Every row comes from one small tree of marks. The marks that hang from a mark follow it in brackets, in the order of their numbers. Every link used is in the known rows. Which tree was each row made from?
In the rows, zero is written as 128.
Known rows
Z_518(Z_685(Z_71)): [121 112 115 130 102 134 113  53 122 122 119 146 154 138 127 131 126 162
 108]
Z_518(Z_685(Z_248(Z_624))): [108 156 153 131 123 121 136  81 128 160 145 156 128 189 139 125 122 113
  91]
Z_248(Z_150 Z_624(Z_71(Z_685))): [ 91  99 130 123 110 136 150 186 102 129 117 116 159 115 146 120  76 124
  86]
Z_685(Z_248): [159 165 128 122 108 110 126 167 144 151 123 149 134 145 124 143 133 110
 137]
Z_624(Z_518): [108 153 111 130 155 109 121 185 148 110 126 136 118 144 128 126 130 153
 133]
Z_71(Z_685(Z_248 Z_518)): [177  78 129 124 120 104 145  88 128 173 116 161 130  82  82 129  92 122
 117]
Z_462(Z_566): [138 136 140 103 107  70 113 136 100 113 109 145 157 177 149 145  99 158
 121]
Z_566(Z_462 Z_624(Z_248(Z_150) Z_518)): [187 167 106 122  78 160 123 204 163  99 169 102 102 113 162 143 168 110
 138]
Z_685(Z_71): [153 122 118 129  79 113 104 161 109 113 100 139 151 142 114 135 132 155
 144]
Z_685(Z_71 Z_248(Z_150 Z_624) Z_518): [127 101 134 129 110 101 106 131 104 182 136 168 123 142  54 113 140  87
 171]
Z_248(Z_150 Z_624(Z_518(Z_685(Z_71)))): [ 41 121 117 130 164 123 107 111 128 116 153 150 127 156 123 107 119 131
 107]
Z_518(Z_685): [115 140 114 121 100 133 137  79 138 134 134 150 155 155 152 139 115 161
  77]
Z_462(Z_566(Z_624(Z_71 Z_518))): [146 122 143 121 146  97 121 133 115  94 101 102 128 145 150 150 156 151
 154]
Z_518(Z_685(Z_71 Z_248(Z_624))): [116 129 155 141 127 122 112  53 112 150 135 155 128 172 113 119 134 115
 122]
Z_566(Z_462 Z_624(Z_518(Z_685))): [197 149 110 138  78 144 131 109 174 109 156 126 114 153 169 146 165 153
 105]
Z_624(Z_71): [133 144 124 134 100 144 146 193 115 122  92 104 151 137 142 132 128 150
 140]
Z_71(Z_685(Z_248)): [169 107 130 121 123 110 136 124 141 144 111 147 143  87 125 137  87 120
 100]
Z_71(Z_685(Z_248(Z_150 Z_624) Z_518)): [134  78 134 117 119 101 143 113 119 181 138 168 132 101  86 120  82  99
 100]
Z_248(Z_150 Z_624(Z_518(Z_685))): [ 35 142 115 123 164 123 126 131 142 128 166 151 126 167 143 116 112 130
  83]
Z_248(Z_150 Z_624(Z_71 Z_518)): [ 50 146 124 134 167 134 135 220 121 118 128 110 125 151 134 109 122 121
 136]
Z_624(Z_71(Z_685) Z_248(Z_150)): [106 101 118 119 134 179 152 162 111 113 113  81 147  38 144 122  86 115
 116]

Write each row's tree
[131 109 144 133 130 170 157 151  93 106  97  76 133  66 142 117  96 131
 126]
Z_624(Z_71(Z_685) Z_248)
[ 78 154 152 152 163 124 140 211 102 112 110 103 109 183 131 104 132 140
 147]
Z_248(Z_624(Z_71 Z_518))
[133 119 136 112 141  87 114  54 132 103 132 140 129 162 156 154 146 159
 107]
Z_462(Z_566(Z_624(Z_518(Z_685))))
[ 63 140 104 136 225 167 135  82 172 138 136 110 121  84 125 114 135 111
 148]
Z_624(Z_71 Z_518(Z_685(Z_248(Z_150))))
[173 118 147 113  82  99 128 137  99 106  93 110 153 156 160 162 146 150
 137]
Z_462(Z_566(Z_624(Z_71)))
[185 162 128 139  90 168 133 111 155 100 168 104  92 136 169 135 170 133
 119]
Z_566(Z_462 Z_624(Z_248 Z_518(Z_685)))
[100 166 162 152 189 122 134 188 122 139 117 112  96 166 114 107 144 101
 170]
Z_685(Z_248(Z_624(Z_71 Z_518)))
[240 169 133 126   4 154 136 199 130 111 144 102 118 152 172 154 167 125
 125]
Z_566(Z_462 Z_624(Z_248))
[155  72 105 109 122 113 140  97 145 176 132 164 144  54  85 131  83 106
 109]
Z_71(Z_685(Z_248(Z_150) Z_518))
[156 104 135 135 143 141 151 134 127 139  90 105 145  73 126 128  98 121
 132]
Z_624(Z_71(Z_685(Z_248)))
[144  73 113 126 141 144 154 107 130 167 107 124 146  45  89 122  96 109
 139]
Z_624(Z_71(Z_685(Z_248(Z_150) Z_518)))
[ 85 149 129 117 129 128 132  90 145 164 162 161 141 162 140 132 117  99
  81]
Z_518(Z_685(Z_248(Z_150 Z_624)))
[ 69 127 146 147 165 112 112 100 109 113 136 143 111 187 120 102 129 150
 117]
Z_248(Z_624(Z_518(Z_685(Z_71))))
[136 123 128 132 128 131 109  37 138 146 128 150 140 125 111 130 138 125
 130]
Z_518(Z_685(Z_71 Z_248))
[ 34 144 107 131 215 196 140 101 141 107 149  81 112  70 138 105 130 121
 142]
Z_624(Z_71 Z_248(Z_150) Z_518(Z_685))
[ 69 106 112 129 212 176 144 157 130  96 124  74 116  19 131 105  95 116
 139]
Z_624(Z_71(Z_685) Z_248(Z_150) Z_518)
[208 172 129 137  74 152 128 197 147  96 151  96  89 139 161 138 174 125
 146]
Z_566(Z_462 Z_624(Z_248 Z_518))
[122 134 132  98 138 101 107 141 122  96 146 119 116 126 152 152 149 120
 135]
Z_462(Z_566(Z_624(Z_248(Z_150) Z_518)))
[171 137 158 102  72  95 118 132  92 105 122 119 131 160 161 161 149 134
 125]
Z_462(Z_566(Z_624(Z_248)))
[ 88 118 111 139 175 128 107  64 141 106 129 138 122 129 116 115 135 164
 132]
Z_624(Z_518(Z_685(Z_71)))
[ 98 130 122 143 205 127 103  47 156 126 134 143 108 119 101 114 145 129
 153]
Z_624(Z_518(Z_685(Z_71 Z_248)))
[150  96 104 119 109 112 103 108 133 175 127 167 136  92  51 126 144  98
 181]
Z_685(Z_71 Z_248(Z_150) Z_518)
[152 110 162 144 105  92 112 117  86 175 117 165 108 172  52 108 148 105
 179]
Z_685(Z_71 Z_248(Z_624) Z_518)
[212 153 117 149  79 155 139 197 153  98 121  84 114 137 159 139 176 144
 159]
Z_566(Z_462 Z_624(Z_71 Z_518))
